Each row was made from one path, in order. Every step used is in the known rows, and no mark comes twice. Write each row's path.
In the rows, zero is written as 128.
Known rows
l -> a -> n -> u -> y -> p: [132 154 116 132 148 141 117 221 135 113 139 115 134 147 117 121 130 127
 105 142 121 126 124 119 144]
a -> l -> y: [141 120 135 114 124 103 117 181 146 148 115 140 118 112 126 157 135 134
 158  90 146 117 132 155 140]
k -> n: [129 112 152 111 104 121 128  92 140 130 132 104 117 197 130 132 133 115
 134 119 158 119 149 125 116]
p -> y -> l -> n -> u: [130 122 102 133 140 132 134  86 132 124 139 138 126  94 126 137 144 135
 115 116  92 131 106 135 140]
u -> y: [145 123 153 110 117 120 140 207 107 148 120  97 147 176 130 149 108 126
 156 134 173 119 126 133 121]
y -> l -> n -> u: [143 124 102 130 148 148 113 184 136 139 150 145 125  96 119 121 116 132
 113 103 103 139  95 126 141]
n -> k: [126 112 137 122 131 134 120 152 114 130 118  78 116 161 137 142  99 127
 146 136 165 139 131 135 119]
p -> y: [122 117 142 125 103 109 154  59 111 136 118  90 123 150 136 153 136 128
 150 139 165 117 135 155 118]
n -> u -> p -> y -> l -> a: [129 156 112 151 153 120 128  63 131 125 121 173 151  59 119 119 136 142
 124 155  71 142 153 117 142]
n -> u -> p: [142 136 140 129 147 109 114 127 120 145 127 139 143 101 116 127 101 127
 145 145 140 132 137 109 139]
u -> y -> l -> a: [144 144 126 129 131 145 135 240 127 138 126 138 155 137 124 126 115 139
 131 130 113 136 131 132 126]
k -> n -> l: [127 115 150 133 125 106 113  88 149 133 139 131 104 242 120 129 126 122
 133 124 146 135 161 114  90]
k -> n -> l -> y -> p: [135 129 122 115 129 105 117 112 169 127 136 103 102 227 104 128 132 125
 145 116 120 121 181 112  94]
n -> k -> p -> y -> l: [109 106 119 111 125 136 136  47 111 115 107 114 135 104 143 131 125 117
 136 141 137 136 147 117 121]
a -> n -> k -> p: [113 105 145 109 119 146 111 119 128 110 124 116 118 121 147 126 128 107
 113 133 164 128 113 119 125]
p -> y -> l -> a -> n -> k: [ 96 131 110 147 133 164 127  94 134  90 117 127 118 115 140 135 161 132
 101 137  89 140 127 146 122]
n -> k -> p -> y: [116 104 146 111 117 114 137  17 117 116 108  93 125 117 153 142 128 117
 140 153 171 130 144 133 123]
k -> n -> u -> p: [135 129 149 119 142 105 109  59 144 125 129 150 138 143 120 120 125 113
 133 138 126 128 161  92 133]
n -> l -> y: [148 126 137 126 133 116 125 169 149 145 132 129 116 161 117 150 113 145
 159 114 136 134 147 146  97]
p -> y -> l -> n -> k: [119 116 108 130 134 136 130  85 128 117 120 100 113 127 138 136 142 129
 118 125  96 134 105 142 121]
j -> u -> p -> y -> l -> a: [121 147 115 157 130 124 162  77 121 123 131 159 147  74 121 104 135 147
 126 131  78 128 116 115 138]
u -> j: [142 139 145 127 108 116 125 160 111 150 119 106 118 152 134 118 109 130
 145 139 163 116 141 142 121]
k -> p -> y -> l: [118 111 125 112 101 127 148  60 113 132 118 133 143  98 134 128 135 118
 138 131 144 119 141 124 121]
k -> p: [139 113 152 107 100 117 132 128 123 146 132 119 129 117 134 125 109 116
 138 128 187 122 124 126 125]
j -> u -> p: [134 126 142 134 124 113 147 137 108 143 136 124 138 117 119 114  98 132
 146 124 143 117 100 107 137]
p -> y -> l -> a -> n: [108 136 116 149 110 152 141 100 137 110 129 146 126 110 131 132 169 133
 101 126  98 126 117 149 123]
j -> u: [127 109 132 128 115 134 159 162 104 140 146  97 122 138 128 129 100 137
 145 102 171 126  93 126 134]
u -> y -> p: [140 135 129 108 119 112 139 221 104 150 120  64 136 203 113 129 100 119
 154 144 166 110 138 118 121]
j -> u -> y: [136 113 143 115 122 132 164 210  97 139 137  97 148 163 130 139 101 134
 155 109 169 121  97 122 136]
j -> u -> p -> y: [121 125 141 138 115  97 168  42 103 130 124 116 138 114 127 130 126 133
 150 135 136 109 110 121 135]

Which path is each row?
[ 93 102 119 114 122 154 128  50 116  96 113 129 129 101 147 132 153 108
 113 134 126 124 128 118 120] : a -> n -> k -> p -> y -> l
[124 139 115 146 115 134 148  98 131 128 125 131 132 114 128 129 143 141
 124 134 109 134 138 151 124] : p -> y -> l -> a
[138 125 127 109 125 144 139 241 101 148 118 120 158 161 122 138 107 125
 153 122 137 123 133 119 117] : u -> y -> l
[115 126 117 137 124 122 165  71  97 132 123 135 151  95 119 116 127 132
 146 126 100 116 115 105 133] : j -> u -> p -> y -> l
[130 116 131 134 146 101  89 157 147 134 126 124  89 143 138 136 130 125
 114 105 133 134  88 142 141] : a -> l -> n -> k
[108 123 143 133 117 135 126  21 146  86 121 129 115  96 160 132 164 121
  95 149 137 135 124 146 130] : l -> a -> n -> k -> p -> y
[126 110 152 112  94 102 151  26 117 132 122 114 131 114 142 140 137 118
 141 141 181 115 138 141 123] : k -> p -> y
[117 118 119 127 111 132 152  92 108 138 115 112 133 133 125 143 134 129
 145 126 131 121 138 140 117] : p -> y -> l
[117 132 134 143 131 154 107 161 144 104 131 114 107 133 141 132 134 131
 100 134 128 143 112 146 125] : l -> a -> n -> k
[110 111 137 125 126 152 113 159 120 115 120  91 109 157 139 146 127 116
 122 128 152 131 110 134 119] : a -> n -> k
[136 143 105 136 140 123 124  85 126 126 130 146 120  88 131 111 143 137
 115 126  82 123 124 141 143] : p -> y -> l -> n -> u -> j
[142 137 114 124 134 108 124 182 145 147 132  93 107 188 102 138 104 139
 158 122 132 126 157 128  99] : n -> l -> y -> p
[142 138 133 128 137 121 114 150 111 139 125 121 122 121 131 119 101 135
 143 137 151 132 148 133 138] : n -> u -> j
[143 139 137 137 142  88 126  29 139 129 130 144 130  82 125 135 143 130
 120 144 102 121 110 131 144] : l -> n -> u -> p -> y
[112 127 118 129 135 173 104 159 145  99 132 158 125  84 141 108 134 120
  90 125 109 145 117 118 128] : y -> l -> a -> n -> k -> p
[141 145 140 160 137 113 115 161 150 144 145 143 106 177 120 126 110 148
 124 136 136 155 137 143 102] : n -> l -> a
[127 132 124 129 108 129 146  62 137 122 128 155 139  76 136 116 144 132
 116 134 122 133 143 137 128] : k -> p -> y -> l -> a
[120 138 104 146 147 175 109 191 143 114 146 172 132  83 122 116 134 135
  96 114  93 147 114 129 142] : y -> l -> a -> n -> u
[136 142 116 140 124 150 129 196 135 141 135 138 131 117 122 116 114 141
 122 122 118 142 131 136 125] : y -> l -> a
[153 141 114 115 148 112 122 218 129 138 143  89 128 155 114 124 107 125
 123 130 129 118 105 118 145] : l -> n -> u -> y -> p
[130 116 125 101 151 145 122 165 126 123 129 146 158 169 123 128 128 115
 138 116 116 130 161  92 130] : k -> n -> u -> y -> l
[127 133 133 131 132 139 107 155 118 124 131 139 116 120 136 119 128 125
 119 129 141 122 129 135 138] : a -> n -> u -> j
[128 136 129 145 138 154 112 160 148 113 149 149 119 102 130 130 136 134
  99 124 127 141 111 142 143] : l -> a -> n -> u
[111 131 125 132 104 147 138  68 142 105 130 171 134  73 141 117 172 122
  92 128 110 123 122 135 128] : k -> p -> y -> l -> a -> n
[121 132 113 136 131 175 150 252 119 111 148 155 150 123 128 112 135 138
 106  98  99 126  79 122 141] : j -> u -> y -> l -> a -> n
[133 137 149 151 131 108 110  91 174 126 147 153 101 220 123 115 135 136
 112 128 125 147 161 124  98] : k -> n -> l -> a
[123 136 125 131 119 112 140  68 109 141 106 137 150 110 118 133 133 124
 149 147 109 114 146 116 120] : u -> p -> y -> l
[114 152 126 153 118 130 131  77 138 115 118 175 141  84 122 121 170 127
 103 147  73 118 127 127 125] : u -> p -> y -> l -> a -> n
[127 108 145 107 123 130 119 116 120 126 121  98 123 123 145 128 101 118
 137 139 177 136 133 120 124] : n -> k -> p
[145 133 116 105 113 122 139 184 136 142 124  67 119 144 110 139 111 131
 160 117 146 113 141 140 125] : l -> y -> p
[122 119 115 113 150 168 120 238 108 121 129 152 157 128 122 137 126 120
 126 114 112 128 118 111 136] : a -> n -> u -> y -> l
[134 132 143 117 133 119 107  81 135 123 130 132 116 160 136 109 131 122
 130 127 140 124 171 117 134] : k -> n -> u -> j
[148 144 104 133 149 139 102 183 130 137 138 154 119  89 124  99 118 136
 112 112  94 131 113 129 143] : y -> l -> n -> u -> j
[141 122 126 135 153  97  94 161 149 143 145 160 101 107 127 134 129 129
 112  95 127 133  88 141 161] : a -> l -> n -> u
[144 138 113 120 162  87  98 226 135 143 134 127 114 152 115 127 123 120
 121 111 121 117 104 114 162] : a -> l -> n -> u -> y -> p
[108 131 114 136 143 134 124  62 117 116 120 169 149  76 118 132 154 116
 122 141  83 120 132 107 134] : a -> n -> u -> p -> y -> l
[128 156 125 150 125 113 139  73 134 131 114 158 147  89 121 117 142 137
 126 153  84 127 147 130 126] : u -> p -> y -> l -> a
